Each row comes from the steps of one walk. Every step used is in the known rows, and no mark comes twice. Write the walk behind each row, first mark first.
Known rows
M-T-Q-H-B-Y: [ 2.262  0.003  0.271 -0.378  1.309  0.392  0.201 -0.823  1.105 -1.814
 -1.901 -0.980  2.430  1.625  2.991  2.537 -2.453 -1.930 -1.463  2.221
 -0.642  0.804 -1.807  0.855]
Q-H: [ 1.195 -0.968 -0.918 -0.040  2.271 -0.420  0.831 -2.005  1.813 -0.813
 -3.135 -1.860 -0.636  0.140  1.632  4.368 -0.791 -0.447  2.125  3.886
  0.209  1.808 -0.220  3.284]
T-M: [-0.338 -0.629 -1.430  1.336  2.104 -1.615  0.827 -1.489  0.784 -0.982
 -4.167 -1.089  1.030  1.311  1.944  4.730 -0.056 -1.818  1.275  0.662
  0.637  0.519 -2.659  1.539]
Y-G-Q-T-M: [-0.315 -0.992  0.596  1.278  1.311 -0.812  1.737 -4.115  1.244 -2.699
 -3.505  1.168 -1.009  0.026  0.002  4.852  0.069  0.596  2.341  1.799
  2.243  1.763 -0.357  3.303]
Y-B-H-Q: [ 0.026  0.899 -1.431 -2.009  0.030 -0.144 -0.413 -1.325  2.636  1.773
 -0.033 -2.657  0.925 -3.187 -0.465  0.285  0.661 -3.011  1.059  5.963
 -2.133  0.011 -1.678 -1.340]
T-M-B-Y-G: [-0.998 -0.398 -0.029  0.663 -0.681 -1.588  0.404 -0.898  0.769 -0.471
 -2.445 -1.250  1.972 -0.090  2.012  2.956  0.617 -2.324  1.216 -0.108
  0.688  0.292 -5.308  0.480]
Y-B-H: [-0.892  0.915 -2.446 -1.406  0.520 -0.057  0.709 -1.527  1.247  1.380
 -0.797 -2.530  0.318 -1.844  0.735  0.458  0.776 -2.868  1.087  4.936
 -1.720  0.587 -2.246 -0.078]
H-Q-T-M: [ 1.319 -0.890  0.566  0.493  1.276 -2.216 -0.631 -1.025  1.685 -1.858
 -3.482 -0.024  0.622 -1.033  0.075  4.426 -0.172 -2.073  0.944  3.330
 -0.485 -1.123 -0.653 -1.747]
Y-B-H-Q-T: [ 0.275  0.428 -0.983 -1.717  0.063 -0.912 -0.296 -1.124  1.668  0.736
 -0.408 -1.651  0.437 -2.939 -0.452  0.279  0.539 -3.320  1.009  5.947
 -2.109 -0.618 -1.288 -2.527]
T-M-B-Y-G-Q-H: [ 0.853 -1.144  1.561  0.675 -0.077 -1.447  0.054 -0.660  1.661 -0.767
 -2.825 -0.499  1.619  0.525  0.761  3.395 -0.141 -1.907  2.150 -0.406
  1.850  1.152 -4.339  1.439]
M-B: [-0.971  0.636 -2.037  0.342 -0.811 -0.242  0.551 -1.030  1.287 -0.205
 -2.640 -1.883  0.477 -0.914  1.725  3.790  0.827 -0.282  0.460  3.314
 -1.904 -0.247 -3.545  1.704]
Q-H-B-Y: [ 2.555  0.127  0.994 -0.711  2.473 -0.327 -0.904 -0.180  1.814  0.746
 -3.296 -2.340 -0.678 -0.011  2.758  2.360 -1.153 -3.211  1.028  2.678
 -0.229  1.900 -1.741  1.401]
M-T-Q: [ 0.006  0.306 -2.024  0.486  0.991  0.657  1.563 -2.326  0.893 -2.705
 -2.240 -0.706  2.514  1.454  2.370  4.040 -1.252 -0.097 -1.544  2.986
 -1.084  0.122 -1.388  1.944]
B-Y-G-Q: [-0.584  1.966  0.443 -0.074  1.658  1.717  1.095 -2.594  2.736  0.045
 -3.679 -1.187 -0.543 -2.074  0.658  3.104  1.990 -1.622  1.522  2.482
  1.696  2.277 -2.489  3.630]
H-Q-T-M-B-Y-G: [ 0.631 -0.706  1.677 -0.042 -0.737 -2.044 -0.855 -0.984  1.708 -1.481
 -2.086 -0.126  1.324 -2.137  0.173  2.989  0.325 -2.435  0.999  2.845
 -0.175 -1.016 -2.415 -2.335]
T-M-B-H: [ 0.226 -0.734 -1.500  0.788 -0.182 -2.905 -0.297  0.358  1.177  0.393
 -2.056 -1.155  2.467  0.396  1.247  3.136  0.050 -2.723  0.529  1.134
 -0.409 -1.240 -4.327 -0.158]
G-Y-B-H-Q-T-M: [-0.130  1.247  0.184  0.125  1.082  0.135 -1.405 -0.385  1.016  0.945
 -3.133 -1.372 -0.614 -1.918 -0.112  1.142  1.695 -3.005  1.412  2.512
 -0.910 -0.341 -3.266 -1.533]
Q-T-M-B: [ 0.049 -1.379 -0.481  1.484  0.303 -2.941  0.647 -0.380 -1.052 -2.888
 -4.009  0.704  0.508  1.264  1.933  4.179 -0.339 -1.781  0.923  0.917
 -0.358 -1.211 -2.965 -1.080]
G-Y-B-H-Q-T: [-0.386  2.038 -0.283 -0.328  0.992  1.107 -1.222 -0.731  1.376  1.269
 -3.004 -1.722 -1.370 -2.892 -0.051  0.982  2.158 -2.415  1.171  4.059
 -1.589 -0.160 -2.608 -0.898]
G-Y-B-M-T: [-1.941  2.434 -0.806  0.013  1.308  2.325  0.505 -1.661  0.294  0.841
 -4.314 -1.945 -1.359 -0.181  1.421  1.210  2.729 -1.353  0.561  2.302
 -1.370  0.588 -5.249  0.757]
T-Q-H: [ 2.048 -0.897 -2.503 -0.891  2.054  0.105  0.374 -2.165  1.238 -2.377
 -2.394 -0.554  1.175  0.150  2.045  4.529 -3.020 -0.480  2.175  3.014
 -0.189  2.279  0.066  1.832]

Write each row's walk
[ 0.930 -0.760 -0.704  0.329 -0.597 -2.981 -1.204  0.523  2.291  0.736
 -1.476 -1.324  2.875 -0.650  0.338  3.095  0.025 -2.840  0.407  1.961
 -0.743 -1.589 -3.890 -1.227]
T-M-B-H-Q
[ 0.618 -1.170 -0.742  1.200  0.293 -3.591  0.095  0.400 -0.602 -1.798
 -3.120  0.630  1.012  0.834  1.417  3.317 -0.216 -2.755  0.588  1.563
 -0.426 -1.974 -3.046 -1.745]
Q-T-M-B-H
[-0.479  1.075  0.689  0.079 -1.043  0.211  0.558 -1.070  1.257 -0.916
 -2.830 -0.309 -0.001 -1.802  0.909  2.703  1.522 -1.211  0.949  2.265
  0.006  0.373 -3.931  1.181]
M-B-Y-G-Q-T
[-1.874  2.584 -1.458 -0.369  1.730  2.363  0.060 -1.690  0.443  1.253
 -4.775 -2.056 -2.137 -1.130  1.315  1.479  2.743 -1.627  1.899  2.346
 -1.285  1.220 -5.116  0.671]
G-Y-B-M
[ 3.439 -0.047  1.270  0.356  3.028  0.416 -0.473 -1.254  3.074 -0.119
 -4.529 -0.585 -1.408  0.772  0.164  4.527 -1.286 -0.563  1.613  2.526
  0.686  2.435  0.086  3.927]
G-Q-H-B
[ 0.586 -0.362 -0.483 -1.297  0.088 -1.860 -0.470 -0.749  1.306  0.425
 -0.565 -1.276  1.196 -1.909 -0.395  0.472  0.042 -3.829  1.244  4.395
 -1.373 -0.792 -1.899 -3.208]
Y-B-H-Q-T-M
[ 0.144 -0.317 -1.369 -2.044  0.409  0.277  1.357 -2.175  0.051 -1.051
 -1.337 -1.005  1.275  1.088  1.461  0.624 -0.972 -1.811  1.080  3.342
 -1.410  0.971 -3.639 -1.242]
Y-B-M-T-Q-H
[ 1.742  0.298  1.455  1.503  1.620 -0.835  0.120  0.450  0.861 -2.058
 -5.589  1.423  0.117  0.933 -0.140  4.407  0.481 -2.147  1.335  0.142
  1.195 -0.087 -3.015  0.618]
G-Q-T-M-B-Y
[ 3.241 -0.591 -1.865 -1.678  2.224 -0.596 -0.907 -1.358  1.030 -1.127
 -2.585 -0.302  0.725  0.736  2.683  3.221 -3.653 -2.021  1.561  2.364
 -0.925  1.875 -1.454 -0.140]
T-Q-H-B-M
[ 2.670 -0.627 -0.136 -0.975  2.536 -1.256 -0.745 -0.944  1.531  0.748
 -3.476 -1.576 -1.177  0.909  2.370  2.649 -1.482 -2.286  1.317  3.017
 -0.679  1.341 -2.034  0.842]
Q-H-B-M
[ 1.591 -0.282  0.670  1.855  2.897 -1.008  0.673 -1.062  0.898 -2.678
 -5.953  1.544 -0.693  1.547 -0.274  5.591 -0.057 -0.992  1.630  0.843
  1.481  0.423 -0.894  1.841]
G-Q-T-M
[ 1.410  1.102 -1.626 -0.856  1.218 -1.108 -1.221 -0.464  4.152  2.080
 -1.313 -2.193  1.262 -3.211 -0.578  2.645  0.854 -2.859 -0.053  6.179
 -1.376 -1.192 -0.737  0.003]
B-H-Q
[ 1.320 -0.677  0.932 -0.461  1.686 -0.104  0.597 -3.879  2.774 -0.200
 -2.825 -0.207 -1.677 -0.257  0.185  3.453 -0.658  0.231  2.396  2.946
  1.574  2.940 -0.874  3.823]
Y-G-Q-H-B-M
[-2.070  2.339 -1.213  0.329  1.445  2.734  0.271 -2.141  0.678  0.685
 -4.333 -2.553 -2.097 -1.488  1.501  2.212  2.365 -0.841  1.791  2.512
 -1.263  1.799 -3.440  2.139]
G-Y-B
[ 2.062 -0.812 -0.420 -0.092  1.129 -0.077  0.535 -1.778  1.066 -2.344
 -1.575 -0.794  2.145  2.082  2.844  3.336 -2.987 -0.614 -1.355  2.711
 -1.008  0.797 -0.753  1.519]
M-T-Q-H-B
[-1.660  1.676 -0.616 -0.415  1.128  1.108  1.281 -2.727  1.799  0.176
 -2.820 -2.125 -0.177 -2.344  2.114  2.492  1.939 -2.121  1.232  3.005
  0.867  1.800 -2.852  2.655]
B-Y-G
[-0.560  1.036 -1.633  0.032  1.713 -0.361  1.593 -1.516  1.012 -0.276
 -3.851 -0.933  0.719  1.502  1.658  2.971  1.456 -1.489 -1.071  3.346
 -0.993 -0.950 -4.269  0.758]
B-M-T
[-0.131  0.789 -2.434 -0.134 -0.871 -1.279 -0.257  0.172  1.979  1.363
 -1.322 -1.954  1.328 -1.656  1.013  2.456  0.889 -1.807 -0.167  4.240
 -2.028 -1.297 -3.589  0.756]
M-B-H
[ 2.539 -0.836  0.619 -0.627  2.132 -1.302 -0.274 -0.893  1.412  0.217
 -2.950 -1.532 -0.302  1.855  2.478  2.385 -1.494 -2.000 -0.021  2.998
 -0.817  0.775 -2.264  0.795]
Q-H-B-M-T
[ 1.472  0.682  2.156  0.277  1.776 -0.727 -0.693 -1.027  1.033 -0.220
 -3.968 -0.263 -0.676 -0.042  2.129  2.213 -0.406 -3.549  0.477  0.476
  0.855  1.385 -2.778  0.425]
H-B-Y-G-Q-T-M
[ 0.230  0.465  0.964 -0.329 -0.897  0.559  0.304 -1.282  2.388 -0.027
 -2.168 -1.261  0.413 -1.709  0.745  2.652  0.874 -0.860  1.666  2.410
  0.451  1.429 -3.761  2.471]
M-B-Y-G-Q-H
[ 0.192 -1.014  0.470  0.908 -0.143 -1.812  0.923 -2.750  1.560 -1.596
 -2.036  1.142 -0.042 -0.615 -0.503  3.640  0.112 -0.208  1.656  2.211
  1.547  0.489 -1.430  2.040]
Y-G-Q-T-M-B-H
